What can hang from each mark
E: N
N: C F S
M: C T
F: N
X: C Y
V: N
S: M N
C: M N X

Known rows, with every way that one mark hangs from another
[E [N S]]: [ -8.5 -37.3  -2.4  21.8  17.6  15.1 -20.1  -6.6  -9.4   2.2  25.1  62.6
 -10.2  -7.1 -20.6   9.1 -17.0 -16.1  22.2  -6.9   7.3   6.4]
[N S]: [ -5.8 -31.1   1.1  22.0  20.8  16.7 -24.8  -2.3  -3.2 -13.3  24.3  49.2
  -8.0  -3.5   8.1   7.0 -11.7 -18.9  15.7 -12.8   6.8  20.1]
[N [C [M T] X] F]: [ -4.8 -47.3   6.2  11.8  27.2  32.4  12.1  35.1  18.1 -12.0  18.8  22.2
 -11.9 -10.3 -18.2  -0.3  -8.5 -47.6   9.3 -23.9  10.4  24.0]
[N [C M X] F]: [  1.5 -37.3   3.3  15.5  17.5  21.3  -2.4  27.4   9.8  -8.9  23.9  45.6
  -8.6  -2.2 -18.5   0.7 -12.2 -51.2  14.0 -24.8   8.0  14.8]
[C N X]: [  0.3 -27.7  18.7  13.5  26.1  15.4  -5.7  -5.4   9.1  -3.1  25.9  59.3
  -4.2   5.7   2.3   5.1  -5.2 -23.6  -1.0 -20.4  13.1  -6.7]
[X [C N] Y]: [  4.5 -35.0  12.9  20.4  21.1   1.3 -18.5 -11.1  24.2  -5.6  13.1  59.9
 -16.0  28.0  13.6   0.3  -0.1 -44.6  11.9  -3.5   2.9   6.5]
[N [C M] F]: [  5.5 -38.3  -0.8  19.8  12.3  22.7  -3.8  28.7  11.1  -9.8  14.2  40.8
 -13.4  -4.7 -19.9  -4.4 -10.1 -46.4  18.9 -17.6   0.0  19.6]
[N [C X] [S [M T]]]: [-22.0 -47.8  -3.2  14.7  31.5  24.2 -25.0  21.7  -7.4 -18.6  40.8  24.3
  -0.8   6.4 -19.7   8.0  -2.6 -24.8  -9.5 -14.1  14.8  21.6]
[C N]: [  4.7 -28.9  14.9  18.2  20.6  16.2  -7.8  -3.5   8.5  -5.0  15.5  54.4
  -9.8   3.7   1.9  -0.6  -3.9 -19.0   5.3 -13.7   5.7  -2.9]
[E [N C F]]: [  3.8 -38.6   2.9  20.4   5.5  26.7 -14.3  10.9  15.5   7.8  28.3  65.1
 -18.2 -11.7 -40.3   2.2  -9.8 -16.0  19.2 -14.1   0.4  18.5]
[E [N F [S [M T]]]]: [-18.1 -43.3  -8.6  23.4  13.7  31.6 -12.7  16.2 -27.9   2.8  19.1  42.2
 -19.6  -6.4 -25.0   7.7  -5.4 -23.0  13.8 -10.7  17.5   5.2]
[X [C [N S]] Y]: [ -4.8 -43.9   6.7  24.7  27.6  -4.6 -32.0  -8.0  -4.2  -0.1  14.4  45.4
 -11.9  42.9   8.6   7.0   1.3 -42.7  19.7  -4.8   6.2  16.8]
[C [N F S] X]: [ -5.9 -37.4  10.9  21.4  25.0  17.2 -18.0   7.9 -23.8   9.4  24.7  43.1
  -7.9  21.3  -2.7  12.4  -0.9 -24.6  12.8 -30.6  19.7  12.0]
[X Y]: [  0.8 -32.1  12.4  19.4  12.2  19.9 -13.0  -7.7  19.6 -25.8  24.7  62.4
 -17.8  -5.2  26.1   0.9  -8.0 -17.5  19.3  -4.5   1.2   4.2]
[V [N [C M]]]: [ -3.3 -33.2   6.6  16.3  13.9   8.3  -1.9  30.3  10.9  -1.4   6.0  26.3
  -9.6  -4.4 -16.3  -4.4  -6.6 -40.9  -2.3  -7.0   1.4  -5.8]
[C [M T] [N F] X]: [ -3.9 -43.7  14.6  13.6  32.1  27.1  21.4  25.5  -1.9  -0.3   4.1  24.6
 -12.9   1.7  -6.7   0.6  -3.1 -49.0  10.0 -26.7  19.7  -4.9]
[V [N [C [M T]]]]: [-10.1 -42.9  10.2  13.0  24.6  19.2  10.3  38.0  17.9  -3.9   1.2   1.0
 -12.9 -13.6 -16.3  -5.3  -1.9 -35.9  -4.4  -6.0   4.4   3.1]
[E [N C]]: [  0.5 -38.1   2.4  16.6  13.1  19.3 -14.4  -0.4  23.3   0.8  31.8  66.7
 -11.0 -12.7 -40.7   1.3 -13.4 -13.7  11.9  -4.8  -2.9   9.5]
[S [M [C X]]]: [-14.4 -14.0   8.6  12.3  21.1  28.4 -19.7   7.0  21.7 -19.8  50.3  70.1
  -4.7 -19.4   8.3   6.7 -11.9 -41.3 -21.1 -13.2  16.6 -12.1]
[V N]: [ -2.3 -16.9  14.8  17.7   8.6  14.6 -10.6   6.3  18.5  -2.7   9.3  46.8
 -15.9 -17.3  19.7   2.8  -6.7 -17.2  -6.2  -8.9   7.0  -6.0]
[F [N C S]]: [ -9.9 -35.3  -5.8  22.7  23.3  14.5 -43.5   2.0  31.9 -19.2  21.4  30.4
  -1.2   5.3  -0.9   7.5  -7.1  -6.1  22.2  -6.5  -2.1  28.3]
[E N]: [  0.2 -28.9   4.2  17.8  11.3  20.7  -7.4 -10.9  15.8  -2.6  23.4  78.1
 -14.5 -20.7 -15.1   2.7 -17.7 -17.4  15.3  -5.2   4.2  -4.6]
[V [N [C [X Y]] F]]: [ -6.8 -36.9  21.6  18.2   6.6  16.5 -16.8  23.8  16.1   3.4  27.6  39.2
 -19.2   6.6   6.7   8.0   3.3 -18.2   2.5 -17.9   8.2   7.6]
[E [N C F S]]: [ -5.1 -47.6  -4.6  24.7  11.8  20.9 -25.4  14.4 -11.8  12.9  29.9  53.0
 -14.3   2.5 -46.1   8.4  -8.0 -14.9  25.9 -15.3   3.3  29.1]
[S M [N C F]]: [ -1.7 -29.0   4.6  22.7  -6.4  33.8 -22.9  26.5  19.4   2.4  34.5  51.2
 -10.7  10.1  -1.9   3.5   9.6 -26.6  -3.8 -12.3   5.3   9.6]
[V [N C F]]: [  1.2 -26.7  12.2  20.8   3.0  21.1 -18.1  26.6  18.5   8.2  14.8  36.7
 -19.0  -7.9  -6.2   1.6   1.7 -17.1  -2.3 -17.7   3.1  17.7]

Rows
[ -2.4 -44.7  10.9  13.9  34.1  22.3  19.2  17.3   3.1  -9.3  -2.3  18.7
 -10.8  -1.9  -7.0  -6.5  -3.6 -42.3   8.0 -10.8   9.1  -9.0]
[C [M T] N]
[-16.3 -33.7  17.7  15.5  40.0  18.6 -21.8   5.9  -5.2   5.5  44.3  41.6
   0.1   9.4  -5.4  14.2  -2.7 -29.5  -3.8 -21.8  18.2   3.8]
[M [C [N S] X]]
[ 10.8 -24.9   7.7  22.7  15.4  11.1 -16.4   1.6  20.6   8.8   5.5  60.0
 -17.8  16.4   0.5   0.7  -1.1 -50.4   9.0 -18.8   8.8  21.9]
[X [C [N F]]]
[ -6.3 -42.8  22.9  14.8  10.0  23.3 -18.0   5.2  37.0  -4.6  47.5  51.5
  -4.8  17.6  14.8  10.0   4.0 -16.5   7.5  -8.4   3.3   6.4]
[S [N [C [X Y]]]]
[ -2.4 -42.4  -1.0  24.8  14.9  22.8 -29.9  18.7  -3.6  -4.6  29.2  37.6
 -11.9   4.8 -14.4   6.9  -4.0 -17.9  18.8 -22.1   2.6  43.7]
[N C F S]
[-11.8 -34.6  14.8  20.3  34.4  20.0 -25.7   7.6  -4.6   4.3  33.5  35.9
  -5.6   6.1  -4.1   8.5   0.1 -25.2   3.1 -15.0  10.9   7.6]
[M [C [N S]]]
[ -1.2 -37.1   7.5  26.1  19.7  18.1 -19.7  10.2 -24.9   8.2  14.5  40.0
 -13.1  17.6  -3.5   7.4   1.7 -21.2  19.5 -24.7  11.5  17.3]
[C [N F S]]
[-19.3 -25.9  16.3  14.3  15.8  48.5  -6.2  20.5  41.1  -8.4  40.8  34.4
 -10.2 -19.2  23.2   5.6   7.3 -29.8 -21.4  -2.1  13.4  -6.3]
[S [M C T] N]
[ -1.6 -44.0  -0.9  15.0  14.8  18.6   1.7  22.4   2.0   8.7  24.6  61.0
 -10.2  -4.3 -51.3   2.3 -16.9 -47.4  19.9 -18.8   8.5   1.7]
[E [N [C M X] F]]
[-12.9 -41.3   1.5   9.8  36.0  24.0  -0.3  18.6  53.0 -27.2  11.4  13.7
  -1.4 -12.8  -6.4   0.2 -11.7 -34.0  12.3  -8.7   5.4   7.5]
[F [N [C [M T] X]]]
[ -5.1 -26.4   5.2  13.8  22.7  18.5 -28.8  -2.1  59.1 -22.7  28.6  49.3
  -0.8  -7.7   1.1   6.4 -11.5 -12.7   8.8 -12.2   1.8  14.0]
[F [N [C X]]]
[ -8.4 -47.6   6.3   8.3  35.0  24.3   9.3  22.9  24.6 -20.2  22.8  22.9
  -3.8 -11.4 -21.2  -1.7 -12.1 -44.3   2.8 -14.9   8.0  13.9]
[N [C [M T] X]]
[-22.3 -32.8   1.0  21.4  24.0  42.1 -20.8  30.4  -4.6 -11.5  33.8  25.6
 -16.8 -16.0   5.4   8.1   0.2 -33.0  -3.8 -16.8  19.0  19.9]
[N F [S [M C T]]]
[ -4.3 -24.3  24.1  15.1  25.7  30.9  -9.8  13.3  17.3   8.0  39.3  56.1
 -11.5  -4.5   0.2   8.5  -1.4 -33.5  -2.9 -29.6  17.7   2.1]
[M [C [N F] X]]
[-25.3 -33.1   1.5  17.6  31.4  35.8 -21.7  19.6   1.5 -19.5  37.8  25.0
  -9.5 -15.3   5.5   7.5  -3.5 -29.7 -10.2  -7.2  16.0  11.1]
[N [S [M C T]]]
[ -9.4 -53.6  19.7  11.3  37.9  18.3  20.8  12.1  -1.7 -13.7   9.8  25.3
 -11.3  14.2   7.1  -0.5  -1.4 -42.1  14.8 -10.9  15.0 -19.8]
[C [M T] N [X Y]]
[-17.5 -36.7  -5.6  19.8  24.1  26.1 -16.9  12.0 -11.8 -22.3  22.8  29.0
  -9.2  -4.9   7.0   4.2  -4.8 -22.6  -0.3  -7.4  14.4  11.0]
[N [S [M T]]]
[-15.2 -43.8  17.1  20.3  37.1  37.9  -9.7  25.5  -3.6   8.3  25.3  12.1
 -16.4  -1.3  -3.1   9.2   7.9 -23.0   6.9 -23.3  16.5  25.2]
[M [C [N F S]] T]
[  2.5 -38.8   8.1  20.3   3.7  29.4  -2.9  32.2  23.1   6.0  18.5  37.4
 -10.3   7.6  -7.5   0.5   1.4 -43.6  15.3 -14.6   1.6  13.6]
[S [N [C M] F]]
[ -7.4 -33.5  -1.7  27.6  13.6  17.8 -27.4  15.7 -42.2   3.6  17.0  44.4
 -11.5  25.5  -6.4   5.9   5.2 -30.0   7.5 -20.0  16.4  -0.9]
[C [N F [S M]]]
[-11.5 -33.1   2.3  23.0  19.0  15.8 -26.1  13.9 -43.3   4.9  26.9  48.1
  -5.7  29.0  -6.3  10.9   2.5 -35.0   0.7 -26.8  23.9  -6.4]
[C [N F [S M]] X]
[ -4.2 -47.1   8.3  13.5  23.7  10.8  -2.4  14.5  11.5 -21.9  29.7  45.1
  -6.2  10.1  -9.4  -0.3 -11.2 -45.7  16.6  -9.3   2.6  -0.6]
[N [C M [X Y]]]
[ -1.8 -31.7  -5.2  17.8  20.9  13.9 -16.4  12.2  44.7 -25.6   6.2  34.1
  -3.4  -5.6  -7.4  -3.8 -13.2 -34.9  22.6  -2.9  -5.4   5.0]
[F [N [C M]]]
[-18.8 -30.2  18.6   9.3  36.9  33.7  -2.6  18.1  12.3  -8.2  38.5  36.6
  -6.6  -6.1  -1.9   4.6   2.1 -36.4 -26.6 -14.6  22.4 -17.0]
[S [M [C N X] T]]
[ -9.3 -34.1  29.6  13.0  31.7  21.0  -9.7   0.3  19.8  -5.7  44.0  55.7
 -10.1   8.5  14.6   8.2   0.2 -28.7   0.9 -14.1  12.4 -12.6]
[M [C N [X Y]]]
[  6.2 -30.9   2.5  18.4  26.7  -1.3  -2.7   5.1  15.6   0.3  -2.9  49.4
  -7.6  20.5  -8.0  -5.1  -9.1 -72.3   9.6  -7.1   6.2  -1.5]
[X [C M N]]
[ -5.4 -20.5  10.9  20.7  14.6  31.6 -19.1  21.4  -1.5   1.2  30.9  56.4
 -15.1   0.0  -2.9   1.8   5.0 -38.4 -10.7 -18.1  14.5 -10.9]
[S [M [C [N F]]]]
[ -3.1 -40.9  14.1  14.2  19.1  17.5 -19.0   0.5  26.0 -21.4  45.0  57.7
  -9.1   4.7   1.7   4.5  -7.5 -18.4  10.5 -11.5   2.1  13.2]
[N [C [X Y]]]
[-14.3 -28.1  21.2   7.7  36.1  41.1  -0.4   9.4  45.2 -18.4  42.6  39.5
 -10.8 -35.4  13.3   8.1 -10.4 -28.3 -12.2 -16.9  15.2  13.8]
[M [C X] T]
[ -3.0 -26.8  16.1  16.4   7.8  19.7 -14.3  26.2  18.6  10.0  24.6  40.3
 -13.6  -5.0  -6.1   7.4  -1.2 -21.3  -8.2 -24.3  10.9  14.3]
[V [N [C X] F]]
[ -9.7 -15.3  13.0  21.5  -0.6  44.0 -18.9  23.8  29.9   3.6  42.2  57.3
 -14.2  -7.8  24.2   7.6   6.7 -36.1 -11.3 -12.7  13.3  -4.8]
[S [M C] [N F]]
[  3.4 -28.6  17.9  17.2  18.9  22.4  -5.7   4.5   1.9   4.2  22.6  58.0
 -11.5   6.0   2.4   6.5  -1.7 -27.0   6.0 -29.4  16.2   1.4]
[C [N F] X]
[ -5.5 -37.4  -2.1  25.5  10.2  20.9 -19.3   3.0 -16.7  10.7  21.9  62.0
 -17.4  -5.0 -20.4  10.6 -13.1 -17.4  28.6 -16.1   9.8  15.1]
[E [N F S]]
[ -8.7 -26.6  -8.3  27.1   6.8  23.2 -30.4  14.2 -27.3 -10.3  23.6  52.8
 -13.6   4.9   4.1   6.1  -4.8 -30.9   8.5 -17.2  14.3  12.3]
[N F [S M]]
[-14.4 -21.8  -1.9  27.2   1.4  14.2 -27.9  25.1 -32.9   5.8  11.1  35.8
 -16.6   5.7   9.6   8.6   2.0 -27.8  -5.1 -15.5  17.6  -3.4]
[V [N F [S M]]]
[-11.8 -37.9  13.5  16.4   4.8  22.7 -24.3  10.5  22.2 -10.0  51.3  56.7
  -3.3  26.1  10.6   8.0   7.9 -26.3  -6.7  -3.7   7.2 -10.9]
[S M [N [C [X Y]]]]
